Each row was made from one small tree. Brackets hold a mark, then the marks that hang from it, in the order of their numbers. Every link used is in the known rows. Write each row's tree.
(in the rows, 128 means zero)
Known rows:
{j549 {j442 j720} j694}: [175 104  87 119 120 127 141 128 198 150 116 141 133 127 125 124 121 124
 117 120 153 113 142 133]
{j720 {j442 j470} j694}: [141  80 130 137 120 127 118 144 161 135 146 105 116 115 120 141 119 127
 147 145 160 102 143 101]
{j470 {j442 {j720 {j694 j40}}}}: [143  48 120 129 128 117 156 143 157 135 160 124 116 114 122 134 112 137
 117 158 136 119 161  92]
{j40 j694}: [108 124 152 138 134 128 146 128 129 124 146 120 114 123 133 129 131 125
 136 128 132 146 133 138]
{j470 {j442 {j720 {j694 j40 j549}}}}: [147  32 142 129 129 108 144 136 137 131 171 123 129 115 118 136 109 130
 107 170 144 133 169 114]
{j626 {j720 {j442 j470}}}: [170 128 121 129 126 126 118 145 176 137 122  97 104 127 117 133 108 110
 154 172 152 103 156 108]
{j694 {j549 j442} j720}: [144 101 158 113 116 121 134 126 134 134 127 138 132 125 114 132 122 133
 105 145 162 127 161 142]
{j470 j442}: [137 144 124 131 124 124 139 134 113 127 139 117 127 126 127 128 131 140
 108 138 126 111 137 107]
{j549 j442 j694}: [152 133  84 127 113 135 137 128 174 146 113 130 133 123 127 123 136 127
 113 109 150 113 126 121]
{j470 {j442 {j720 {j694 j549}}}}: [145  55 162 126 128 104 124 129 113 132 161 128 137 119 119 137 112 131
 106 152 143 117 166 132]
{j720 {j442 j470} {j694 j549}}: [140  65 150 134 121 117 106 139 140 133 155 102 129 115 119 144 115 119
 137 157 167 116 151 124]
{j442 j470 {j720 j694}}: [141  37 130 125 128 115 116 141 175 138 125 124 120 115 121 137 109 124
 148 131 143 112 149 121]
{j626 {j549 {j442 j470} j694} j720}: [169 131  61 130 131 126 119 138 222 151  77 122 120 109 114 130 117 106
 127 123 157  89 161 110]
{j442 j470 {j720 {j694 j40 j549}}}: [142   4 134 125 133 109 125 143 175 135 144 117 126 111 119 137 103 117
 141 157 153 143 162 126]
{j442 {j720 {j694 j40 j549}}}: [136  17 141 127 134 111 135 131 148 132 162 134 131 117 119 136 105 117
 127 156 144 152 159 137]
{j694 j40 {j549 {j442 j470}}}: [151  82 118 126 116 121 141 137 167 136 118 109 129 111 124 130 123 123
 125 140 151 135 150 125]
{j694 j40 {j549 {j442 j470 j720}}}: [178  56 118 117 120 114 144 138 194 139 125 119 130 117 121 131 109 119
 129 156 154 134 164 132]
{j40 {j694 j549 j720}}: [107  88 192 124 136 120 134 128 123 122 161 126 118 127 120 134 123 125
 125 154 159 158 158 156]
{j694 j549 {j720 {j442 j470}}}: [156  92 163 115 122 122 111 143 166 130 157 112 122 128 112 139 115 123
 133 185 179 119 163 125]
{j720 {j694 j40 {j549 {j442 j470}}}}: [135  33 122 132 113 117 138 140 161 140 122 112 126 100 120 137 118 125
 126 128 156 127 153 118]
{j720 {j442 j470}}: [158 125 128 130 121 130 123 143 170 133 140 104 118 126 123 134 123 122
 143 155 154 107 137 108]
{j720 {j442 j470} {j694 j40 j549}}: [143  40 141 136 122 122 125 147 164 134 167 101 121 111 118 141 113 118
 138 171 166 132 154 109]
{j694 j40 j549 {j720 {j442 j470}}}: [154  70 145 117 123 125 135 150 189 130 167 106 113 125 112 137 112 120
 135 199 179 136 165 109]
{j442 j470}: [130 112 122 127 126 125 117 140 150 131 113 112 123 121 128 130 127 127
 142 130 135 117 129 119]

Write each row's tree:
[153 106 138 116 120 131 125 149 185 136 146 111 106 129 114 136 117 128
 141 174 172 106 154 101] -> {j694 {j720 {j442 j470}}}
[151 141  73 134 128 136 134 125 186 145 108 141 137 115 120 130 133 122
 104 107 149 105 140 122] -> {j626 {j549 j442 j694}}
[156  94  58 127 112 135 148 147 226 150 106 109 121 112 127 123 131 124
 129 123 156 119 130  93] -> {j549 {j442 j470} {j694 j40}}
[122  95 181 123 120 121 152 126 129 131 145 129 118 121 119 134 126 130
 114 140 167 145 165 152] -> {j40 {j694 {j549 j442} j720}}
[153  86 121 118 119 133 144 156 210 135 158 109  99 124 114 135 114 128
 144 190 171 123 156  85] -> {j694 j40 {j720 {j442 j470}}}
[181  67  62 118 117 129 149 147 251 153 116 121 121 117 125 124 117 121
 132 136 161 117 146 100] -> {j549 {j442 j470 j720} {j694 j40}}
[152  61 140 129 117 105 114 136 143 143  95 112 120 107 115 137 109 113
 133 130 156 107 170 133] -> {j626 {j720 {j694 {j549 {j442 j470}}}}}
[165 136  99 132 131 121 126 134 185 141  77 122 115 108 113 135 114 111
 131 125 139  91 168 116] -> {j626 {j549 {j442 j470}} j720}
[153  74  79 114 111 134 149 154 240 150 112 119 109 115 118 125 126 131
 126 142 175 120 149  86] -> {j549 {j442 j470} {j694 j40 j720}}
[137  32 124 127 132 121 147 138 171 136 149 136 118 117 122 133 109 125
 136 151 136 139 150 115] -> {j442 {j720 {j694 j40}}}
[144  72 135 129 126 114 136 135 134 135 151 130 123 119 122 136 116 139
 115 140 134 103 157 108] -> {j470 {j442 {j720 j694}}}
[155  81  86 118 120 140 137 159 247 146 155 107 105 126 115 130 119 122
 139 184 186 123 148  79] -> {j549 {j694 j40 {j720 {j442 j470}}}}
[147  86 153 119 125 128 140 140 160 129 181 121 118 132 113 135 113 123
 121 203 172 148 165 119] -> {j694 j40 j549 {j720 j442}}
[129  85  95 115 128 137 143 145 209 141 145 130 112 127 119 123 125 128
 123 155 158 143 138  96] -> {j549 {j694 j40 j720}}
[154  61 133 125 115 119 142 128 152 144 121 142 125 115 122 135 114 133
 125 123 145 108 157 130] -> {j549 {j442 {j720 j694}}}
[154  69 160 126 124 112 142 130 168 135 131 114 124 115 126 134 115 118
 134 134 159 135 165 162] -> {j40 {j694 {j549 {j442 j470 j720}}}}
[158  24 104 126 114 117 154 146 205 146 119 121 114 106 121 135 110 128
 140 135 150 113 159 103] -> {j549 {j442 j470 {j720 {j694 j40}}}}
[156 103 100 116 119 137 116 151 227 145 146 112 111 130 115 131 122 125
 136 167 185 106 145  96] -> {j549 {j694 {j720 {j442 j470}}}}
[129  73 110 140 145 121 138 135 166 135 124 130 108 106 111 138 107 110
 133 149 134 125 167 105] -> {j626 j549 {j720 {j694 j40}}}
[132  98 165 127 126 132 141 149 183 131 163 103  94 124 120 137 122 126
 149 168 177 123 158 111] -> {j40 {j694 {j720 {j442 j470}}}}
[172  71 125 120 122 117 155 126 162 136 139 135 135 124 120 129 111 119
 115 153 146 143 163 144] -> {j694 j40 {j549 {j442 j720}}}
[152 107  81 126 138 143 145 144 231 142 166 131 113 124 107 134 120 120
 117 184 178 125 157  90] -> {j626 {j549 {j694 j40 {j720 j442}}}}
[125  74 147 114 131 122 139 137 145 128 156 130 123 127 116 130 117 127
 118 174 153 159 157 130] -> {j694 j40 j549 j720}
[128  65 117 135 129 120 139 140 151 137 128 117 104 115 118 132 107 117
 141 151 133 131 153 104] -> {j626 {j720 {j694 j40}}}
[146 113 103 115 112 134 140 135 191 149 115 139 122 125 118 125 131 135
 110 132 168 112 145 116] -> {j549 j442 {j694 j720}}
[145  22 149 123 130 107 103 135 153 135 136 123 134 114 119 140 107 118
 139 140 150 125 157 142] -> {j442 j470 {j720 {j694 j549}}}
[158  40 115 128 116 121 163 135 176 145 135 137 118 112 121 133 110 129
 127 138 142 123 159 114] -> {j549 {j442 {j720 {j694 j40}}}}
[156  59 113 136 122 123 132 154 193 143 138  95  93 113 115 138 102 111
 158 180 159 114 163  86] -> {j626 {j720 {j442 j470} {j694 j40}}}
[153  94  92 112 111 132 129 146 220 151 103 122 117 119 118 128 129 133
 124 130 175 101 146 103] -> {j549 {j442 j470} {j694 j720}}
[132  99 162 133 120 118 137 131 141 132 124 106 123 111 128 135 128 121
 129 121 156 136 150 152] -> {j40 {j694 {j549 {j442 j470}}}}
[147  91  86 117 113 137 160 143 214 148 127 135 112 121 118 123 127 132
 112 144 167 130 148  98] -> {j549 j442 {j694 j40 j720}}
[143  56 116 138 119 130 138 152 181 137 152 101 108 111 120 138 115 124
 148 162 159 117 145  86] -> {j720 {j442 j470} {j694 j40}}
[155  75 122 137 126 125 143 142 161 139 151 111 100 121 115 135 103 114
 144 181 150 122 163  97] -> {j626 {j720 j442 {j694 j40}}}
